Each row was made from one small tree. The marks that hang from a mark follow it in brackets, in alphabetical order. Every link used is in the known rows. Write each row's tree.
Known rows
vureput{liva}: [-0.09, -0.30,  0.08,  0.02,  0.02,  0.02,  0.01,  0.32, -0.02, -0.04,
 -0.18, -0.28,  0.06, -0.12,  0.02, -0.27,  0.25, -0.31, -0.15, -0.14]
mudurib{fanug{zavob} liva notel}: [ 0.12, -0.35,  0.45, -0.11, -0.09, -0.06, -0.04,  0.32, -0.09, -0.16,
 -0.33, -0.41, -0.14,  0.01, -0.18, -0.15,  0.25,  0.04, -0.05, -0.27]
vureput{liva{mudurib{notel}}}: [-0.16, -0.37,  0.08,  0.03, -0.22, -0.09,  0.27,  0.24, -0.02, -0.08,
 -0.10, -0.36,  0.13,  0.11, -0.09, -0.24,  0.25, -0.20, -0.05, -0.23]
vureput{liva{mudurib{fanug{zavob} notel}}}: [ 0.02, -0.43,  0.23, -0.07, -0.18, -0.15,  0.11,  0.31, -0.23, -0.01,
 -0.19, -0.34,  0.10,  0.08, -0.21, -0.28,  0.23, -0.15, -0.05, -0.39]
fanug{mudurib{liva{vureput} notel{zavob}}}: [ 0.03, -0.28,  0.25, -0.12, -0.09,  0.23,  0.12,  0.26, -0.17, -0.24,
 -0.14, -0.38, -0.31,  0.17, -0.13, -0.17,  0.22, -0.02,  0.04, -0.22]
notel{mudurib{fanug liva} zavob}: [ 0.22, -0.34,  0.23, -0.10,  0.00,  0.08, -0.06,  0.26, -0.25, -0.24,
 -0.14, -0.48, -0.18,  0.00, -0.08, -0.23,  0.13, -0.19,  0.14, -0.37]
liva{mudurib vureput}: [-0.03, -0.19,  0.07,  0.02,  0.00,  0.08,  0.18,  0.07, -0.38, -0.08,
  0.01, -0.35,  0.02, -0.05, -0.07, -0.22,  0.20, -0.03, -0.22, -0.14]
fela{mudurib{fanug}}: [-0.08, -0.23,  0.26, -0.17, -0.02,  0.04, -0.12,  0.17, -0.19, -0.11,
  0.02, -0.40, -0.05, -0.05, -0.22, -0.18,  0.13, -0.25, -0.18, -0.01]
mudurib{liva}: [-0.01, -0.20,  0.24, -0.02,  0.04,  0.09,  0.01,  0.32, -0.05, -0.14,
 -0.25, -0.43, -0.07, -0.05,  0.01, -0.21,  0.25, -0.06, -0.11, -0.14]
fanug{mudurib zavob}: [-0.01, -0.30,  0.17, -0.37,  0.26,  0.05, -0.11,  0.40, -0.18, -0.09,
 -0.25, -0.26, -0.03,  0.06, -0.08, -0.28,  0.30, -0.20, -0.13, -0.03]
fela{ruvem}: [-0.02, -0.32,  0.24, -0.04,  0.04,  0.09, -0.04,  0.22, -0.04, -0.05,
 -0.19, -0.21, -0.09, -0.09, -0.07, -0.25,  0.25, -0.17, -0.19, -0.03]
mudurib{notel{zavob}}: [ 0.02, -0.38,  0.10,  0.09, -0.02,  0.14,  0.04,  0.16,  0.01, -0.24,
 -0.19, -0.28, -0.27,  0.04, -0.04, -0.09,  0.24, -0.22, -0.02, -0.13]
liva{mudurib{fanug} vureput}: [ 0.03, -0.16,  0.14,  0.02, -0.07,  0.01,  0.11,  0.08, -0.48, -0.07,
  0.04, -0.46, -0.01, -0.04, -0.13, -0.20,  0.09, -0.04, -0.26, -0.25]
ruvem{nozal}: [-0.20, -0.21,  0.24, -0.12, -0.02,  0.10, -0.01,  0.13, -0.01, -0.27,
 -0.15, -0.26,  0.04, -0.05,  0.09, -0.06,  0.26, -0.20, -0.21,  0.02]
fanug{zavob}: [ 0.06, -0.33,  0.17, -0.14,  0.24,  0.05, -0.11,  0.26, -0.18, -0.09,
 -0.32, -0.20, -0.05, -0.11, -0.05, -0.23,  0.30, -0.15, -0.17, -0.06]
vureput{liva{mudurib}}: [-0.10, -0.30,  0.04,  0.00, -0.04, -0.02,  0.17,  0.31, -0.17, -0.01,
 -0.11, -0.36,  0.18,  0.02, -0.02, -0.34,  0.23, -0.24, -0.10, -0.23]
vureput{liva{mudurib{notel{zavob}}}}: [-0.04, -0.44,  0.03,  0.12, -0.15,  0.06,  0.23,  0.25, -0.11, -0.12,
 -0.14, -0.31, -0.04,  0.14, -0.08, -0.25,  0.24, -0.25,  0.06, -0.35]
fanug{mudurib{liva{vureput} notel} zavob}: [ 0.02, -0.31,  0.37, -0.28, -0.03,  0.10,  0.06,  0.30, -0.18, -0.13,
 -0.23, -0.29, -0.14,  0.10, -0.18, -0.21,  0.32,  0.07, -0.04, -0.15]
vureput{liva{mudurib{fanug notel{zavob}}}}: [ 0.04, -0.43,  0.12,  0.11, -0.23, -0.03,  0.17,  0.26, -0.20, -0.10,
 -0.10, -0.42, -0.09,  0.16, -0.15, -0.25,  0.14, -0.25,  0.03, -0.45]
fela{mudurib}: [-0.15, -0.26,  0.17, -0.16,  0.04,  0.10, -0.07,  0.16, -0.12, -0.12,
 -0.03, -0.28, -0.01, -0.05, -0.16, -0.19,  0.26, -0.24, -0.15,  0.08]
mudurib{fanug}: [ 0.01, -0.19,  0.20, -0.03,  0.02, -0.02, -0.09,  0.23, -0.15, -0.13,
 -0.11, -0.45, -0.10, -0.07, -0.06, -0.15,  0.13, -0.20, -0.22, -0.13]
fanug{mudurib{notel} zavob}: [-0.05, -0.37,  0.22, -0.35,  0.05,  0.00,  0.00,  0.33, -0.03, -0.17,
 -0.22, -0.25, -0.08,  0.14, -0.14, -0.20,  0.31, -0.16, -0.06, -0.03]

Write each row's tree
[-0.03, -0.33,  0.37, -0.35,  0.02,  0.03,  0.03,  0.42, -0.01, -0.19,
 -0.31, -0.35, -0.09,  0.18, -0.15, -0.23,  0.35, -0.03,  0.03, -0.15]
fanug{mudurib{liva notel} zavob}
[ 0.18, -0.30,  0.32,  0.12, -0.20,  0.16,  0.05,  0.14, -0.25, -0.21,
 -0.16, -0.43, -0.38,  0.00, -0.15, -0.10,  0.13,  0.02, -0.05, -0.35]
mudurib{fanug liva{vureput} notel{zavob}}
[ 0.15, -0.27,  0.20, -0.08,  0.06,  0.02,  0.02,  0.13, -0.59, -0.01,
 -0.10, -0.31, -0.01, -0.06, -0.20, -0.25,  0.17,  0.02, -0.22, -0.28]
liva{mudurib{fanug{zavob}} vureput}
[ 0.03, -0.35,  0.32, -0.26,  0.10,  0.04, -0.22,  0.23, -0.31, -0.05,
 -0.13, -0.26, -0.03, -0.09, -0.29, -0.23,  0.23, -0.18, -0.16, -0.05]
fela{mudurib{fanug{zavob}}}
[-0.04, -0.14,  0.25, -0.22,  0.00,  0.16,  0.06,  0.31, -0.21, -0.13,
 -0.10, -0.44, -0.09,  0.06, -0.06, -0.24,  0.20, -0.01, -0.12, -0.13]
fanug{mudurib{liva{vureput}}}
[ 0.22, -0.36,  0.33, -0.28,  0.06, -0.06, -0.11,  0.32, -0.28, -0.13,
 -0.25, -0.39, -0.01, -0.07, -0.15, -0.26,  0.23, -0.07,  0.07, -0.29]
notel{mudurib{fanug{zavob} liva}}
[ 0.10, -0.13,  0.33,  0.01, -0.07,  0.09, -0.01,  0.20, -0.32, -0.09,
 -0.12, -0.48, -0.15, -0.12, -0.08, -0.17,  0.12,  0.04, -0.22, -0.26]
mudurib{fanug liva{vureput}}
[-0.25, -0.36,  0.56, -0.25, -0.38,  0.05, -0.05,  0.03,  0.04, -0.24,
  0.01, -0.21, -0.03,  0.06, -0.30, -0.04,  0.22, -0.19, -0.12,  0.01]
fela{mudurib{fanug notel} ruvem{nozal}}
[ 0.21, -0.25,  0.39, -0.09,  0.05,  0.08, -0.11,  0.25, -0.43, -0.04,
 -0.26, -0.35, -0.15, -0.16, -0.14, -0.22,  0.20,  0.09, -0.18, -0.29]
mudurib{fanug{zavob} liva{vureput}}
[ 0.02, -0.37,  0.51, -0.25, -0.15, -0.01, -0.09,  0.28, -0.15, -0.14,
 -0.22, -0.35, -0.10,  0.03, -0.35, -0.16,  0.26, -0.02, -0.01, -0.16]
fela{mudurib{fanug{zavob} liva notel}}
[ 0.09, -0.35,  0.20,  0.09, -0.09,  0.06, -0.02,  0.16, -0.08, -0.23,
 -0.14, -0.39, -0.33,  0.05, -0.12, -0.09,  0.13, -0.22, -0.05, -0.24]
mudurib{fanug notel{zavob}}
[ 0.25, -0.31,  0.33, -0.25,  0.01,  0.03, -0.08,  0.20, -0.46, -0.08,
 -0.15, -0.33, -0.04, -0.16, -0.18, -0.23,  0.19,  0.04, -0.01, -0.30]
notel{mudurib{fanug{zavob} liva{vureput}}}
[ 0.26, -0.30,  0.23, -0.04, -0.05,  0.15, -0.01,  0.13, -0.43, -0.18,
 -0.05, -0.41, -0.23, -0.08, -0.12, -0.20,  0.11, -0.09,  0.07, -0.38]
notel{mudurib{fanug liva{vureput}} zavob}
[ 0.09, -0.33,  0.25, -0.04, -0.15, -0.04,  0.11,  0.08, -0.44, -0.07,
 -0.08, -0.33, -0.06,  0.02, -0.24, -0.17,  0.19,  0.07, -0.17, -0.28]
liva{mudurib{fanug{zavob} notel} vureput}
[-0.28, -0.32,  0.44, -0.28, -0.12,  0.19, -0.09,  0.08, -0.04, -0.17,
 -0.04, -0.08,  0.03, -0.04, -0.17, -0.14,  0.30, -0.22, -0.17,  0.12]
fela{mudurib ruvem{nozal}}
[ 0.06, -0.37,  0.14,  0.09, -0.15,  0.02,  0.14,  0.15, -0.23, -0.23,
 -0.06, -0.46, -0.20,  0.19, -0.16, -0.16,  0.11, -0.16, -0.01, -0.35]
liva{mudurib{fanug notel{zavob}}}
[ 0.16, -0.31,  0.43, -0.05, -0.14,  0.04,  0.00,  0.19, -0.28, -0.11,
 -0.25, -0.35, -0.18, -0.08, -0.21, -0.13,  0.22,  0.11, -0.11, -0.29]
mudurib{fanug{zavob} liva{vureput} notel}
[ 0.13, -0.22,  0.27, -0.13, -0.13,  0.02,  0.02,  0.13, -0.34, -0.13,
 -0.02, -0.46, -0.04, -0.12, -0.13, -0.16,  0.13, -0.03, -0.03, -0.27]
notel{mudurib{fanug liva{vureput}}}
[ 0.00, -0.33,  0.26, -0.17, -0.06,  0.16,  0.08,  0.39,  0.01, -0.30,
 -0.21, -0.44, -0.28,  0.26, -0.09, -0.20,  0.24, -0.14,  0.10, -0.22]
fanug{mudurib{liva notel{zavob}}}
[-0.06, -0.27,  0.19,  0.00, -0.22, -0.11,  0.17,  0.16, -0.14, -0.18,
 -0.02, -0.51, -0.03,  0.14, -0.16, -0.13,  0.15, -0.10, -0.12, -0.22]
liva{mudurib{fanug notel}}
[ 0.03, -0.35,  0.04,  0.15, -0.11,  0.17,  0.24,  0.02, -0.33, -0.19,
 -0.03, -0.29, -0.19,  0.08, -0.12, -0.14,  0.20, -0.05, -0.04, -0.24]
liva{mudurib{notel{zavob}} vureput}
[ 0.07, -0.37,  0.19, -0.12,  0.02, -0.12,  0.02,  0.37, -0.36,  0.06,
 -0.20, -0.34,  0.14,  0.00, -0.14, -0.38,  0.21, -0.18, -0.12, -0.38]
vureput{liva{mudurib{fanug{zavob}}}}
[-0.10, -0.26,  0.11,  0.06, -0.20,  0.04,  0.27,  0.01, -0.24, -0.15,
  0.02, -0.34, -0.02,  0.04, -0.12, -0.11,  0.21,  0.02, -0.15, -0.14]
liva{mudurib{notel} vureput}
[-0.05, -0.25,  0.12, -0.01, -0.10, -0.11,  0.11,  0.31, -0.25,  0.00,
 -0.06, -0.47,  0.13,  0.03, -0.10, -0.32,  0.13, -0.24, -0.15, -0.36]
vureput{liva{mudurib{fanug}}}
[ 0.20, -0.35,  0.13, -0.04,  0.03,  0.23,  0.06,  0.13, -0.35, -0.20,
 -0.11, -0.30, -0.18, -0.09, -0.05, -0.21,  0.21, -0.07,  0.10, -0.27]
notel{mudurib{liva{vureput}} zavob}
